What can hang from each mark:
j_816: j_134 j_554 j_669
j_669: j_168 j_816 j_875
j_168: j_554
j_875: j_134 j_669
j_134: j_816 j_875
j_554: j_168 j_816
j_808: j_168

Each row was made from one small tree. The marks that hang from a mark follow it in brackets, in the order of their numbers. Every link used is in the known rows. Write each row's tree.
Known rows:
j_134{j_816 j_875}: [-1.037 -1.928  0.706  2.741 -1.330  0.960  1.538 -2.856  1.053  0.225
 -2.639 -0.938 -1.070 -1.204 -3.997 -1.598 -2.683  1.676  0.752  1.248
 -3.355]
j_816{j_669}: [-0.591  0.933 -1.609  3.243  2.375 -2.464  0.532 -2.350  4.253 -3.686
 -0.322 -0.254 -1.454  3.540 -0.637 -0.176 -0.453  0.204  1.926 -1.841
 -1.086]
j_168{j_554}: [-0.376 -0.570 -2.729 -1.923  4.181  0.431  0.568  1.381  0.700 -0.188
 -3.508  0.606 -1.456  4.268 -1.701 -0.848  0.592 -2.694  4.385 -2.234
 -0.081]
j_134{j_875}: [ 0.396 -0.695  0.622 -0.808  0.008 -0.938 -0.075 -1.327  3.103 -1.342
 -1.078  0.079 -1.581  1.087 -4.267 -0.762 -1.832 -0.510  2.141 -0.095
 -2.059]
j_808{j_168{j_554{j_816{j_134 j_669}}}}: [-3.199  1.571 -1.101  2.768  1.024  1.801  0.266 -0.060  0.311 -1.278
  1.502  0.997  0.629  0.888  2.765 -1.056  2.654  4.552  1.284 -5.471
 -0.114]
j_669{j_168 j_816{j_134 j_554} j_875}: [ 2.925 -2.022  4.844 -5.211 -4.688  1.227  0.758  3.895 -6.375  1.379
  0.665  0.915  2.698 -3.036 -0.320 -0.142 -1.644 -1.134 -3.308  6.031
  2.647]
j_168{j_554{j_816{j_669}}}: [-0.871  2.457 -2.407  3.051  3.900  1.608 -0.157  0.890  0.867 -0.021
 -2.217  2.360 -1.867  3.097  1.795 -1.648  1.102  0.603  3.966 -5.356
 -1.340]
j_808{j_168}: [-1.754 -1.872 -1.001  1.679  0.854 -2.739  0.550  0.855  3.278 -1.340
 -1.563 -2.975  0.337  1.420 -1.440  0.009 -0.936  1.499  0.985 -2.953
 -0.454]
j_669{j_168{j_554} j_875{j_134{j_816}}}: [ 0.637 -2.926  0.683 -2.571 -1.327 -0.017  0.765  1.118 -4.911  2.676
 -2.398 -3.388 -2.709 -1.232  1.046 -1.265  0.306 -2.691 -2.306  1.883
  1.525]
j_669{j_168{j_554{j_816}}}: [ 0.243 -0.970 -0.639 -2.045  1.648  1.522 -0.813  4.666 -2.005  1.825
 -6.037 -0.088 -0.801  1.844  1.685 -1.257  0.707  0.506  1.756 -4.973
  0.057]
j_554{j_168 j_816{j_134 j_669}}: [-0.456  1.495 -1.782  4.020 -1.061 -0.074  1.128 -1.152  2.151 -3.894
  2.715  1.645  0.949  0.512  1.173  0.704  1.514  0.763 -3.206 -2.674
 -1.800]
j_669{j_816{j_554{j_168}} j_875{j_134}}: [ 3.240 -1.214  0.687 -2.108 -2.385 -0.861  1.408  3.805 -3.612  4.255
  5.139 -0.532 -0.071 -3.247 -1.124  1.262 -1.231 -7.288 -3.771  5.229
  1.210]
j_816{j_134 j_554}: [-0.264 -0.138 -0.911 -3.650  2.227  2.818  2.267 -0.162 -2.334 -1.585
  0.574  3.090  2.960  1.614 -3.147  1.835 -0.346 -0.827  1.331  3.942
  0.396]
j_134{j_875{j_669}}: [ 0.038  2.077 -0.502  2.251  1.933 -1.245 -1.806 -3.832  5.424  0.219
  0.309  0.625 -1.197 -0.394 -2.325  0.413 -0.884  0.660  2.453  0.125
 -1.833]
j_816{j_554 j_669{j_168}}: [-2.305 -1.456  0.072 -0.734  0.185 -2.098 -3.515  0.634  1.641 -1.083
  0.533 -0.245  1.173  0.889  2.214  0.947 -0.157  0.830  1.705 -0.621
  0.701]
j_875{j_134 j_669}: [ 2.414  4.358 -3.237  1.520  5.563 -0.758  2.599 -3.985  1.981  0.610
  0.546 -1.730 -0.996  1.578 -2.142  2.614  0.656 -1.234  0.403  1.517
  0.513]
j_168{j_554{j_816{j_134{j_875{j_669}}}}}: [ 0.032  4.033 -0.818  0.521  2.258  4.752 -0.391 -2.277  0.533  1.638
  0.532  4.136 -0.205 -0.931 -0.365 -0.572  1.786  2.302  2.174 -0.933
 -1.255]
j_816{j_134 j_554 j_669{j_168 j_875}}: [-0.826 -1.986  2.632 -3.029 -3.519 -1.548 -3.079  0.614 -1.830 -2.613
  3.483  1.516  1.593 -0.959  2.173  0.603  0.227 -0.309 -2.176  3.716
  2.000]
j_669{j_168 j_816{j_554} j_875}: [ 2.717 -2.794  4.245 -3.603 -3.874 -0.778 -1.009  5.475 -4.377  3.472
 -1.177 -0.487  0.959 -2.379  0.438 -0.922 -2.714 -1.983 -1.131  3.571
  1.799]
j_875{j_669}: [ 0.696  2.226 -2.768  2.860  4.194 -1.185  0.242 -2.415  4.102 -0.357
 -1.712  0.033 -0.231  2.083 -1.081  1.222 -0.225 -0.066  2.180 -0.367
 -0.517]
j_816{j_134}: [ 1.295  0.562 -0.619 -1.905  1.886  0.913  3.990 -1.750 -0.232 -4.229
 -1.403  0.842  0.960  2.834 -3.719  0.511 -0.165 -0.180 -0.253  1.704
 -0.114]
j_808{j_168{j_554{j_816}}}: [-1.786 -0.581 -1.939  1.612  2.393  1.273 -0.405  4.016 -0.063  2.072
 -3.394 -0.465  0.052  1.081  1.202 -1.453  0.658  1.854  2.632 -6.268
 -0.760]
j_875{j_669{j_168 j_816}}: [ 2.727  1.821  1.248  2.124  0.097 -1.040  0.598 -0.340  1.367  2.650
 -2.552 -2.861  0.672 -1.337  0.586  0.184 -0.988  1.776 -0.386 -0.671
  1.318]

Write each row's tree:
[-2.137 -0.271 -0.696 -3.108  0.073 -0.297 -1.107 -1.179  0.583 -3.478
  0.599 -0.644 -0.663  2.417  2.097 -0.492  2.824  1.061  0.973 -2.431
  1.953] : j_816{j_134 j_669{j_168{j_554}}}
[ 1.370 -0.231  1.658 -4.782 -1.333  2.546  2.747  1.962 -4.099  1.005
 -2.015 -0.997  0.735  0.291 -0.538 -1.210  0.860  0.440 -0.219 -0.457
  2.839] : j_669{j_168{j_554} j_816{j_134}}
[-2.236 -1.017 -1.149 -1.217  1.161 -2.252 -3.148  0.415  2.467 -1.494
 -1.041 -1.526 -1.699  2.758  2.693 -1.103  1.899  0.180  3.059 -4.478
  1.109] : j_816{j_669{j_168{j_554}}}
[-0.687  0.347 -0.126  3.204 -0.653 -1.598  2.300 -4.327 -0.324 -0.659
 -0.344 -4.721 -1.479 -0.515  0.692  0.540 -0.239  2.246 -2.923  0.259
  0.001] : j_875{j_134{j_816{j_669{j_168}}}}
[ 3.625 -1.507  1.690 -3.857 -1.209 -3.497  0.546  1.340 -1.581 -0.739
 -1.221 -3.624 -2.560  0.157 -0.707  0.518 -0.694 -3.285 -3.864  2.527
  1.948] : j_669{j_168 j_875{j_134}}
[-0.814  3.129 -1.718  1.211  2.771  3.558  1.448 -0.958 -1.000 -1.983
 -0.402  3.290 -0.228  2.589  1.106 -1.002  2.008  1.418  2.171 -3.572
 -0.597] : j_168{j_554{j_816{j_134 j_669}}}
[ 2.796 -2.603  2.928 -3.558 -2.798 -0.756 -0.742  5.223 -3.318  2.751
 -3.143 -1.895 -1.886 -0.345  1.346 -3.009 -0.627 -3.143 -0.237 -0.231
  2.278] : j_669{j_168{j_554} j_816 j_875}
[ 3.665  3.351  0.613  3.218  1.120 -1.140  2.163 -0.523 -0.952 -0.987
  1.421  0.145 -3.136  0.631  0.653 -0.331 -0.657 -1.656 -2.823  0.536
 -1.007] : j_554{j_816{j_669{j_875{j_134}}}}
[-1.881 -2.160 -2.198 -3.048 -0.248  0.988  0.094  1.227 -0.470 -1.376
  3.173  2.191  3.432  0.450 -1.586  2.708  1.034 -3.215 -0.794  2.656
 -0.149] : j_816{j_134 j_554{j_168}}
[ 2.251  3.262  1.450  3.308 -0.047  0.156  0.766 -2.980  3.004  2.809
  0.537 -0.054 -0.877 -2.216 -2.725 -0.810 -1.802  1.261  1.600  0.796
 -1.115] : j_134{j_875{j_669{j_816}}}
[-1.165  2.178 -0.133 -1.248  1.220  2.459 -1.363 -3.589  1.262  0.406
  4.077  3.944  2.588 -2.087 -2.477  2.092  0.116  1.057  1.818  4.525
 -0.372] : j_816{j_134{j_875{j_669}} j_554}
[ 2.019  0.461  3.255  0.959 -3.659 -0.863 -0.495  0.907 -1.344 -3.415
 -0.188  0.818 -0.301 -0.769  2.887 -1.070  0.188  1.858 -4.559 -0.155
  0.320] : j_554{j_816{j_134 j_669{j_168 j_875}}}
[-2.138 -0.543  0.790 -2.737 -0.838  0.055 -1.493 -0.911 -0.459 -2.839
  2.674  0.970  2.661  0.413  1.167  1.687  0.927  1.940 -0.223  1.425
  1.376] : j_816{j_134 j_554 j_669{j_168}}
[ 0.761 -0.283  0.550 -2.919 -0.351 -3.616 -2.499  0.654 -0.462 -0.362
  1.936 -2.448 -4.135  0.776  2.713 -0.690  1.845 -3.363 -0.884 -0.688
  2.592] : j_816{j_669{j_168{j_554} j_875{j_134}}}
[-4.905 -2.720 -2.864  5.332 -1.417 -0.728 -1.667 -1.270  1.953  0.603
  2.997  0.546  1.882 -1.229  1.649  0.847 -0.480 -0.748  0.045  0.116
 -2.216] : j_134{j_816{j_554{j_168} j_669}}
[ 2.047 -1.933  0.401 -6.254  0.049 -2.115 -0.724  3.037 -2.846  1.216
 -1.215 -2.670 -3.329  0.961  0.739 -0.352  1.155 -4.790 -1.211  0.866
  2.696] : j_669{j_168{j_554} j_875{j_134}}
[ 1.868  1.201  1.042 -2.574  0.326  4.197  4.467  0.766 -4.747  1.051
  0.891  2.598  3.408 -0.241 -3.397  0.624 -1.437 -0.286  0.417  4.635
  0.740] : j_669{j_816{j_134 j_554}}
[ 0.637  1.427 -1.134  2.868  1.380 -0.085  2.469 -4.433 -0.408  2.370
 -1.745 -4.464  0.059 -2.002  0.230  2.003  0.008  1.984 -2.714  1.851
  0.634] : j_875{j_134{j_816} j_669{j_168}}
[-3.888 -2.180 -1.020  2.395 -0.513 -0.311 -1.483 -1.262  0.319  0.099
 -2.731 -2.411 -1.058  0.619  3.066 -1.899  0.835  1.941  1.741 -3.622
  0.031] : j_134{j_816{j_669{j_168{j_554}}}}
[ 2.129  2.545 -1.404 -0.619  2.880 -2.457  0.795 -2.957  1.653  0.754
 -0.346 -3.614 -0.869  0.170 -0.049  2.726  0.857  0.229 -1.427  0.368
  1.731] : j_875{j_134 j_669{j_168}}
[-3.475 -1.485 -2.947  2.079  0.249 -2.847 -3.397  0.446  3.879 -1.074
  4.343  1.141  1.075  0.989  1.343  1.737  0.584 -2.989  1.551 -1.013
 -1.096] : j_816{j_554{j_168} j_669}
[ 0.808 -0.038 -1.688  0.998 -0.433  1.617  2.619  1.214 -0.335 -2.248
 -0.059  1.749  1.744  0.321 -1.061  0.941  0.679 -0.598 -3.371 -1.282
 -1.764] : j_554{j_168 j_816{j_134}}
[-0.375 -1.017  1.860 -2.645 -4.686  2.037  0.443  0.809 -1.230  1.658
  5.458  2.063  2.757 -4.162 -3.287  0.715 -0.888 -1.616 -1.613  3.978
 -0.741] : j_669{j_816{j_134{j_875} j_554{j_168}}}
[ 1.827 -0.518  2.730  2.913 -2.219 -2.785 -2.400  2.460  0.609 -1.430
 -2.058 -0.331 -1.695 -0.140  3.763 -1.697 -1.048  0.939 -2.652 -2.286
 -0.639] : j_554{j_816{j_669{j_168 j_875}}}
[-3.176 -1.587  1.086  1.686 -2.011  1.110 -3.714 -2.070  0.753  4.537
 -0.170 -0.206  2.265 -5.020  0.709  0.866 -1.494  3.425  0.976  2.719
 -1.132] : j_134{j_816{j_554} j_875{j_669{j_168}}}
[-1.734 -0.560  0.158  4.193 -0.668 -1.660 -3.198  3.564  1.171  0.550
  0.603  0.324 -2.048 -0.193  4.636 -2.670  0.662  0.879  1.248 -5.325
 -0.478] : j_808{j_168{j_554{j_816{j_669{j_875}}}}}
[-3.544 -4.122 -2.785  2.176 -0.521  0.895 -0.073  1.192 -0.550  2.213
  0.041  0.203  2.699 -1.457 -0.432  1.286 -1.096 -2.263 -0.324  1.460
 -2.003] : j_134{j_816{j_554{j_168}}}
[ 1.721  1.673  1.866 -0.522 -0.681  3.296  2.546 -1.260 -0.822 -1.927
 -1.317  2.869  0.195 -0.446 -3.706 -0.789 -0.952  2.514 -1.030  0.440
 -2.398] : j_554{j_816{j_134{j_875}}}
[ 0.641  2.626  1.255  1.328  0.430  1.918 -1.160 -0.891  0.932  5.241
  2.673  2.260  1.480 -3.426 -2.063  0.500 -2.169  0.801  3.304  3.076
 -0.549] : j_134{j_875{j_669{j_816{j_554}}}}
[-0.151  1.431  3.485  0.600 -3.489  0.557 -0.905 -2.009  1.314 -2.965
  0.923  0.770  0.018 -1.716  0.859 -0.798  0.130  5.124 -2.423 -1.712
 -1.414] : j_554{j_816{j_134{j_875} j_669{j_168}}}
